Every row comes from one small tree of marks. Brackets hold a mark, then the marks that hang from it, in alphabetical order. Every link used is in the known rows. Which tree was each row made from?
Known rows:
{P {K M {S C} V}}: [  5 -31  22 -19  -9 -11 -16  11 -16   0 -14   3  -3  26 -37   2  -7   8
 -16  -2  30  38  20 -23  16  12 -16  -2  -4 -19   2   5 -14  -9  -2  14
 -32   0  -4  -6  -6]
{S C {K M P V}}: [ -1 -22   2 -24 -16  -8 -15   5 -14   3 -17   2  -9  21 -25  17 -21   1
 -18   0  23  29  26 -29  27  10 -20  -1  -4 -19  10  -1  -8 -25 -10   9
 -18   7  -5   0 -16]
{P {K {S C}}}: [  7 -32  19 -13 -12 -12   5  25 -18   4  -8   5   0  26 -32  -6   4  12
  -4  -5  31  31  16 -14  20   9 -13  -2   8 -17  16  14 -10 -10   8  11
 -30  -2 -10  -1   9]
{K M P {S C} V}: [  6 -28   2 -18  -3 -18 -22   1 -11  -6 -14   0  -9  25 -28  30 -19   3
 -30  -2  28  34  20 -27  18  21 -16  -1  -2 -22  12 -11 -13 -19   1  11
 -20  -4 -11   5 -15]
{C S}: [  4 -15  20  -7   0 -10   3  15  -3  14   1  -6 -13  21 -18   4   2  -7
  -1 -12  13  14   2 -12   9  -2  -3  -2  19 -10   0  38 -10   2  -7  25
 -10   5 -10  -3  19]
{X {A E} K}: [  8 -21  19  -8  -6   5  -4  26  15  14 -16 -12 -48  13 -21  -3  15   2
  -2   1   9  11  -6  -6  11  -1  13 -29   1   3  -3  30 -18 -18 -12   8
   6  -9  -7  16  24]
{X {A E M} {K P}}: [ 14 -23  11  -9 -18  -2 -16  24   6  15 -19  -8 -49   9 -28  10  -1   0
 -21  15  14  14  -2 -13  15   0  11 -37  12  -6   8  28 -16 -35  -4   4
   0 -14 -12  23   6]
{P {K M S V}}: [  4 -21  28 -13  -8  -8 -18   7  -4  -1 -13  -2  -4  24 -39  -8  -6   3
 -19  -8  24  30  11 -20   6  12  -7  -8  -4 -15  -3  13 -12 -10 -11  15
 -28   6  -6  -5 -12]
{A E {M {K S}} X}: [  6 -21  16 -16 -31  -2 -11  13 -15  10  -1   9 -23   8 -46 -12   2  10
 -16   0  12  18 -17   1   0   1  -3 -17  -1 -14  32   2 -28 -31  16   5
 -27 -12  -6  -5   9]
{H {K M V}}: [ -9 -19  19 -15  -2  -3 -25  -7   1   4  -7 -11 -11  19 -24   5   1  -2
 -10  -5  16  11  18 -15   6   7  -3   3   2  -9   1  29 -14 -22 -21  19
 -15  13   0   5  -8]
{H {K V}}: [ -4 -14  12 -12   0  -2 -15  -3  -1   5   0  -8 -13  15 -20  -1   8  -6
  -3  -9  16   9  15  -9   5   7  -4  -4  10  -5  13  30 -11 -18 -22  20
 -14  20  -6  11   3]
{H {K M P S V}}: [  4 -22   7 -21  -9 -14 -31 -10  -6  -4 -13  -3  -9  25 -31  18 -10  -1
 -26  -9  28  14  18 -15   5  21  -8  -1  -3 -14  21   5 -10 -30 -11  14
 -20  15 -13   7 -22]
{A E {M K} X}: [  0 -19  19 -13 -33   6  -9  12 -10  18   0   1 -27   0 -39  -9   4   4
 -11   3   8  14 -12   0   3 -10  -3 -14   7 -13  19  15 -28 -29   7   6
 -21 -16  -1  -6  12]
{K M P V}: [ -1 -11  12  -9  -4  -8 -23  -5   4   0 -14  -8 -15  17 -25  22 -11  -4
 -28  -2  19  17  15 -22   9  14  -7  -6   3 -15  -3  10  -8 -18 -15  17
 -10   1  -6   5 -17]
{P K}: [  1 -17  31  -4 -12  -1   3  21  -1  10  -7  -4 -10  14 -29 -14   9   7
  -1  -5  19  18  13  -7  13   0  -4  -7  11  -8   0  35  -7 -11  -7  18
 -22   3  -6   1  12]
{P {K S V}}: [  9 -18  23 -12  -2  -7  -9  13  -7  -1  -6   2  -5  20 -35 -13   2  -2
 -12 -11  21  27   9 -13   8  14  -6 -15   3 -13   8  15  -9  -8  -9  17
 -29  10 -12   1  -1]
{A X}: [  0 -13  19 -12  -6   2  -1  11   1  11   4  -5 -17  14 -26  -3   5   5
  -2  -7  13  13   6  -6  13   1  -7  -6   3 -14  -2  17 -16 -22  -8  21
 -12 -10  -3  -5  12]
{X {K P V}}: [  7  -9  13  -8   1  -4 -16  11   9  -4  -8  -8 -22  13 -21  19  -4 -11
 -18  -3  18  14  13 -13  11  18  -9 -18  11  -4   2  20 -10 -18 -24  18
  -2   2  -6  22  -2]
{H {K P S}}: [  7 -21   7 -12 -12 -16 -11   4  -9  -2  -5  -4  -7  27 -29   7   2   4
 -15 -12  27   9  17  -3  10  18  -3   0   8 -14  33  12  -6 -28   2  12
 -19  14 -17  14  -5]
{M K}: [ -2 -17  22   0 -18  -3   2  12   1   6   1   3 -14  12 -27  -8  11   4
  -1 -12   8   8   9  -5   4  -1  -2  -2  19  -3  17  23 -14  -9  -6  12
 -13  -2  -6   0  20]
{E {A M X}}: [ -1 -12  17 -12 -16  14  -7   7  -4  22   4   1 -22   6 -33 -10  -5   5
 -11   1   9  13   4 -12  22  -6  -8 -17  12 -25  -5  24 -24 -37  -7  24
 -19 -20  -2   3  16]
{C {S K}}: [  5 -12  19 -16 -10 -10   6  20 -12  19  -3   0  -7  22 -21 -14  -4  -7
   5 -14  13  13   6 -11  16  -4  -7  -3  11  -8  11  33  -5  -6  -9  19
 -17  18 -10  -8  17]
{E A}: [ -5 -14  19  -3  -6  10   3  11   5  16  -3  -4 -21  12 -21 -13   6   3
  -7  -8  11  11  10 -13  18   0  -5 -11  13 -15   0  24 -14 -18 -11  22
  -9  -3  -4  12  22]
{V K}: [  1 -19  19  -8 -15  -5   0   8   6   8  -5  -9 -11  17 -25 -16   8   8
  -4 -12   9  12   4  -9  12   4   4  -1   0 -10   9  35  -7 -12  -4  17
 -12   1   7   9  14]
{P {K M V}}: [ -2 -17  31 -11  -9   0 -17   5  -1   6 -13  -6 -10  15 -32  -4  -1   0
 -14  -3  17  23  17 -19   9   5  -7  -9   1 -12 -14  26 -10 -10 -21  18
 -22   3  -3  -4 -10]
{S C}: [ -1 -27  10  -9  -1  -9   5  19  -4   6  -2  -9 -11  19 -18   9   5   6
  -1  -2  17  24  14 -16  23   1  -9   2  12 -10   8  18 -11  -9   1  14
 -13  -7  -3   4  18]
{V {K M P S}}: [  7 -24  12 -13 -27 -18 -14  -1   0   2 -19  -1  -5  27 -36  -1  -9  16
 -30 -14  20  16   9 -17  11  16   0   1 -12 -21  16  10  -6 -25   5  10
 -19  -6   2   5  -8]
{X A {K M}}: [  4 -23  26  -8  -9   1 -12  18  17   8 -14  -7 -36  18 -25  -3   3  10
  -7   1   8  14  12 -16  19   0   8 -21   3   0 -18  36 -15 -19 -23  17
   2 -17  -6   6  15]
{V {K M P {S C}}}: [  8 -37   8 -20 -28 -22 -11   2  -9   1 -19   1  -1  29 -34   9 -12  19
 -25  -7  27  25  17 -20  22  17  -9   8 -10 -26  20   1  -8 -23  12   8
 -21 -10   2   6  -4]
{C {S {K M P V}}}: [  5  -9  13 -24 -14 -11 -18   0 -10   9 -15   5  -7  23 -26   8 -24 -15
 -21 -12  19  18  15 -24  15   7 -15  -5   2 -18   3  13  -4 -16 -17  17
 -16  18 -13  -9 -14]

Which tree is each row?
[  0 -16  21 -19 -15 -10  -3  14  -9  16  -9   1  -6  27 -26  -7 -10  -1
  -5 -11  15  17   7 -18  17  -6  -7   1   6 -14   1  29  -8 -11 -13  19
 -18  12  -6 -16   7]
{C {S {K M}}}
[  7 -24  11  -6 -34  -2 -14  13  -5  18 -17   5 -40   3 -33   2  -2   1
 -17   8   6  11  -1  -9   6  -4  10 -25  16  -6  26  17 -15 -29   4  -2
 -13 -10 -18  12  12]
{X {A E {M {K P}}}}
[  2 -34   7 -18  -7 -18  -4  13 -17   3  -1  -4  -4  30 -24   2   6  12
   0  -7  27  20  19  -7  19   9  -7   7   8 -14  31  14 -13 -20   6  11
 -23   7  -9   6  11]
{H {K {S C}}}
[ 10  -9  11 -17 -16 -13   2  13 -11  16  -8   3  -8  22 -23   2 -13  -9
  -8 -13  20  11  12 -13  17   2 -14  -5  12 -17  18  21  -1 -17  -7  15
 -15  16 -18  -1   4]
{C {S {K P}}}
[  3 -33  14  -9 -17 -13   3  18 -16   1   1  12  -5  20 -32  -4   3  14
  -3 -11  18  24  14 -10  13   8 -11   4  14 -11  30   1 -17  -8  12   8
 -22  -6  -9  -1  22]
{M {K {S C}}}
[  4 -18  12  -5 -33  -5  -9  12  -8  13 -12  -1 -26   4 -33   6  -2   3
 -23   5  13  12  -4  -6   2  -1   0 -11  17 -11  31  17 -16 -29  13   0
 -17  -5  -7  10   4]
{A E {M {K P}}}
[  5 -15  20 -17 -17   4 -13  23   1  11  -4 -11 -36   7 -33  -1   3   4
 -13  14  15  16 -14  -1  14  -4  -3 -25   3 -12   1  31 -26 -35  -1  12
  -6 -18   5   6   9]
{A E M {X K}}
[  9 -25  -4 -16   0 -18 -10   7 -14  -5  -8   1 -10  26 -26  24 -12  -5
 -20  -5  27  31  17 -20  16  24 -13  -7   5 -18  23 -11 -10 -16   4  13
 -18   6 -14  12  -4]
{K P {S C} V}
[  4 -30   8 -14 -11 -11  -8   9 -15  -3   2  13  -5  19 -29   1  -2   1
  -8 -12  19  28  13 -15   9  13 -13  -1  10  -9  32  -4 -21  -5   0  11
 -25   1  -8   2  13]
{M {K {S C} V}}
[  1 -28  18 -14 -21 -15 -10   5   3   2 -11  -2  -8  28 -34 -15   0  18
 -19 -12  14  20   2 -16  10  12   5   3 -11 -16   7  21 -13 -15   2  16
 -18  -4   8   1   3]
{V {K M S}}
[ -1 -11   6 -17 -12  -6 -19   0  -2   2 -16  -2 -11  18 -28   3 -17  -5
 -24  -5  17  19  18 -23  17   9  -9  -8  -3 -13   7   5  -6 -26 -17  12
 -16  12  -6   1 -18]
{S {K M P V}}
[  3 -18  -3 -23  -9  -8  -7  11 -16   4  -9   4  -8  18 -21  10 -16  -7
 -12  -2  24  27  25 -19  24  12 -18  -8   3 -16  23   0  -5 -22 -12  10
 -19  14 -10   9  -2]
{S C {K P V}}
[  6  -7  21 -16   1   6 -14  11  10   0   3  -6 -24   7 -26   1   3  -6
  -4  -5  14  14   5  -7  11   8 -10 -20  -1  -6 -10  22 -21 -19 -27  25
  -4 -10   1   4   6]
{A {X {K V}}}
[  1 -16  21 -10 -28   2  -9  10  -9  12   7   7 -15   2 -40  -9   1   7
  -4  -2   9  11   3  -5  11  -4  -5  -9  15 -13  13  21 -22 -26  -6  15
 -24 -21  -2  -6  15]
{A {M K} X}
[ 14 -29  13 -11  -8  -5 -12  31   1   9  -8  -4 -45  17 -33  -7   5   6
 -16   9  11  24 -14 -11  12   3  17 -36   5  -4  10  23 -22 -25   2   4
  -8 -11  -9  17  14]
{X {A E M} {K S}}
[ 12 -18  10 -13 -34  -9 -14   7 -17   1   2  14 -13  10 -48   2 -12   8
 -22  -4  17  15   6  -5   9   8 -10 -11  11 -22  31  -4 -21 -35   6   8
 -29 -15 -14  -2   2]
{A {M {K P S}} X}
[  4  -5   5 -17  -9  -4  -8   7  -6   4  -9  -1 -14  17 -24   0 -10  -9
 -15 -10  16  19  16 -16  15  11 -10 -13   4 -11  18   7  -4 -24 -18  13
 -15  18 -11  10  -7]
{S {K P V}}
[ 14 -28   7 -14  -8 -17  -3  24  -4  -7 -10  -1 -14  27 -26  23  -6   9
 -19  -3  30  25  17 -13  23  19 -15  -9  11 -15  20   5 -12 -22   5  12
 -11 -10 -10  16   6]
{X {K P {S C}}}
[ -3 -16  11 -15 -11  -8 -30 -11  -1   2 -15  -8 -11  20 -25  18  -7  -5
 -21  -6  22   9  23 -14   9  12  -7  -1   3 -13   8  19  -8 -31 -18  16
 -14  12  -8   8 -20]
{H {K M P V}}
[  9 -16   7  -9 -17  -9 -15   2  -6  -6  -5  10 -12  15 -34   4  -7  -6
 -22 -16  16  16  12 -12  -2  19  -7  -9   9  -9  33  -9 -12 -15  -7  12
 -21   6 -16   7  -3]
{M {K P S V}}
[  4 -21  11  -7 -20   2 -20   4  -5  14   0  11 -30   3 -31 -10  -1  -5
  -7  -2  -1  17   9 -18   9  -4   8 -26  22  -3   9  26 -18 -13 -19  13
 -21  -7 -14   7  20]
{X {A {M {K V}}}}
[ -3 -21   4 -21  -2  -5  -3  16 -14   6  -5   1  -8  17 -18  -3  -5  -4
   0  -4  18  29  18 -21  25   6 -13  -6   3  -9  14   9 -11 -13 -12  13
 -20  12  -2   3   8]
{S C {K V}}
[ 11 -18  15  -8 -13  -1  -9  23  14  11 -22 -11 -47  12 -21   9   3  -1
 -15   1  14  10  -2  -6  13   3   7 -32   2  -1   9  21 -13 -29  -6   5
   7 -11 -13  20  13]
{X {A E} {K P}}
[  1 -31   6 -18   3 -15 -16   6 -10  -3  -9   0  -9  26 -28  16 -11   6
 -19  -2  21  36  11 -27  17  13  -9   1  -3 -17   5  -3 -17 -10  -3  15
 -21  -3  -3   0  -3]
{K M {S C} V}
[  2 -25  11  -7 -11  -2  -9  20  -1  22 -10  -9 -43  11 -26   0   4   1
 -10  12   4  21  -8 -15  12  -9  18 -28  11  -5   8  29 -17 -23   2   4
 -11  -6 -11  12  15]
{X {A E M}}
[  5  -8  19 -17 -13  18 -21   6   3  13   5   5 -30   1 -33 -11  -7  -6
 -14   5  12  14   4 -15  20   3 -12 -30  11 -19 -15  31 -29 -34 -25  27
 -13 -20   2  14  12]
{E {A M {X {K V}}}}
[  5 -18   7 -13  -3 -16 -23  -3   1  -6 -13  -3 -10  25 -32  19 -14  -3
 -33  -7  21  26  11 -22   4  22  -3  -7  -2 -16   9  -4 -11 -19  -9  17
 -15   1 -11   6 -17]
{K M P S V}
[  1 -16  15 -15 -14   0 -10  15  -4  18  -2 -11 -29   7 -32   1   1   4
 -13  10  11  19 -12  -4  10  -8  -1 -15   1 -16   4  20 -23 -33   5  11
 -16 -13   0   0   6]
{A E M X}
[ 14 -22   8 -14  -1  -6 -23  18  -2   2  -4   2 -34  16 -34  -5  -6  -2
 -16   6  10  26   2 -23  16  11  11 -32  17  -4   0  23 -20 -19 -21  18
 -15  -8 -12  18  10]
{X {A M} {K S V}}
[  9 -26   1 -15 -17 -13 -13   5 -16  -6  -5  16  -7  18 -32  14 -10  -2
 -18 -11  24  23  20 -17  11  18 -17  -3  10 -14  37 -17 -14 -14   4  10
 -23   2 -17   6   5]
{M {K P {S C} V}}
[  8  -9  20 -16 -13   4 -10  17   9   8 -13  -9 -33   9 -28  12   2  -1
 -17   0  22   8  -5   5  11   6 -10 -23  -7 -13   7  11 -18 -36  -5  10
   2 -13  -4  10   3]
{A E {X {K P}}}
[ -3 -21  17 -11 -19  -9 -19  -4   0   7 -15  -8 -10  22 -27  16  -2   7
 -17  -7  23   3  24 -11  13   9  -6   6   6 -14  11  22  -7 -35  -8  14
 -11   6  -8   5 -11]
{H {K M P}}
[ -3 -26  17 -15  -9 -13 -13   5  -7   0  -6  -7  -5  31 -31  -2   5  13
 -13 -10  21  14  13  -9   8  11   0   6   1 -12  17  21 -14 -26  -3  15
 -20   8  -5   0  -2]
{H {K M S}}
[ -4 -28  13 -20 -15  -7  -2  19 -13  11 -14  -3  -6  24 -23  -4  -6  13
  -3   1  20  28  19 -23  32  -3 -13   5   0 -16   7  14 -11 -20  -4   8
 -20  -1   3  -9   4]
{S C {K M}}
[  8 -29  -5 -23  -6 -18 -17  -2 -18  -5  -6   0  -6  26 -26  23  -7  -3
 -14  -8  34  22  24 -14  16  23 -17   1   2 -16  35  -3 -10 -26  -1  12
 -26  16 -16  15  -8]
{H {K P {S C} V}}
[  1 -15  30 -15 -11   4 -14  14  10   5  -5  -9 -24  16 -31   0   2  10
  -9  -3  17  13   7  -8  18   1  -8 -10  -3 -12 -18  26 -22 -26 -19  21
  -3 -24   6  -6   6]
{A {X {K M}}}
[ -7 -14  16 -19  -7  -3 -14   7  -4   7  -7  -5 -12  22 -27 -10  -9   0
 -13  -7  10  23  12 -24  15   5  -5  -6  -4 -10  -3  16 -10 -20 -21  15
 -18  11   0  -4  -5]
{S {K M V}}
[ 14 -27  10  -9  -9  -9 -11  27   1   4  -3   0 -33  20 -35  -6   2   6
 -12   4  12  23   2 -17  20   6  14 -29  18  -6   3  31 -20 -22 -10  13
 -12 -17 -11  14  16]
{X {A M} {K S}}
[  2 -20  10 -18   2 -12 -18   0  -7  -1   2  -3  -8  23 -26  -1   7  -3
  -8 -15  22  15  11  -9   3  17  -1  -4   4  -8  22  16 -13 -19 -14  16
 -21  22 -10  12   0]
{H {K S V}}
[  2 -11  29 -14 -13  20  -2  15   8  14  -1   0 -28   6 -28 -17   6   4
  -3  -9  13   7   7  -3  21  -1 -12 -19   4 -16 -11  29 -24 -29 -19  27
  -3 -19   0  10  25]
{E {A {X K}}}
[ -2 -16  23 -11 -36  18  -9   4 -10  22   6  16 -21  -3 -40 -24  -3   8
  -8  -4   7   8   7  -6  15  -9 -13 -14  17 -22   9  20 -28 -34  -6  21
 -22 -22  -4   0  24]
{E {A {M K} X}}
[ -3 -17  20  -3 -31  12  -4   9  -6  18   0  12 -20   2 -34 -22   1   7
 -11  -3   6   9   9 -13  13  -7  -4 -13  27 -15  11  31 -22 -22  -7  16
 -20 -12  -7  11  24]
{E {A {M K}}}
[  2 -23  15  -6 -28   3  -7  13 -12  11   4  17 -17   9 -39 -26  -1   9
 -18  -5  10  16   4 -13  10   1  -4 -12  25 -17  26  16 -23 -25   2  13
 -27 -11 -10  10  21]
{E {A {M {K S}}}}
[ 11 -24   9 -13 -23 -17  -5   6   0   1 -10   0  -6  23 -32  -5  -4   7
 -22 -15  19  15   6  -9  11  19   2  -2  -3 -17  27  11  -3 -21   6  13
 -20   0  -5  15   2]
{V {K P S}}
[  7 -31   5 -15 -11 -21  -9  11 -11  -2 -15  -2  -8  30 -30  26 -14  14
 -24   1  28  30  21 -21  22  14 -15   2   2 -21  15  -6 -11 -22  12  11
 -19 -10  -8   2  -7]
{K M P {S C}}
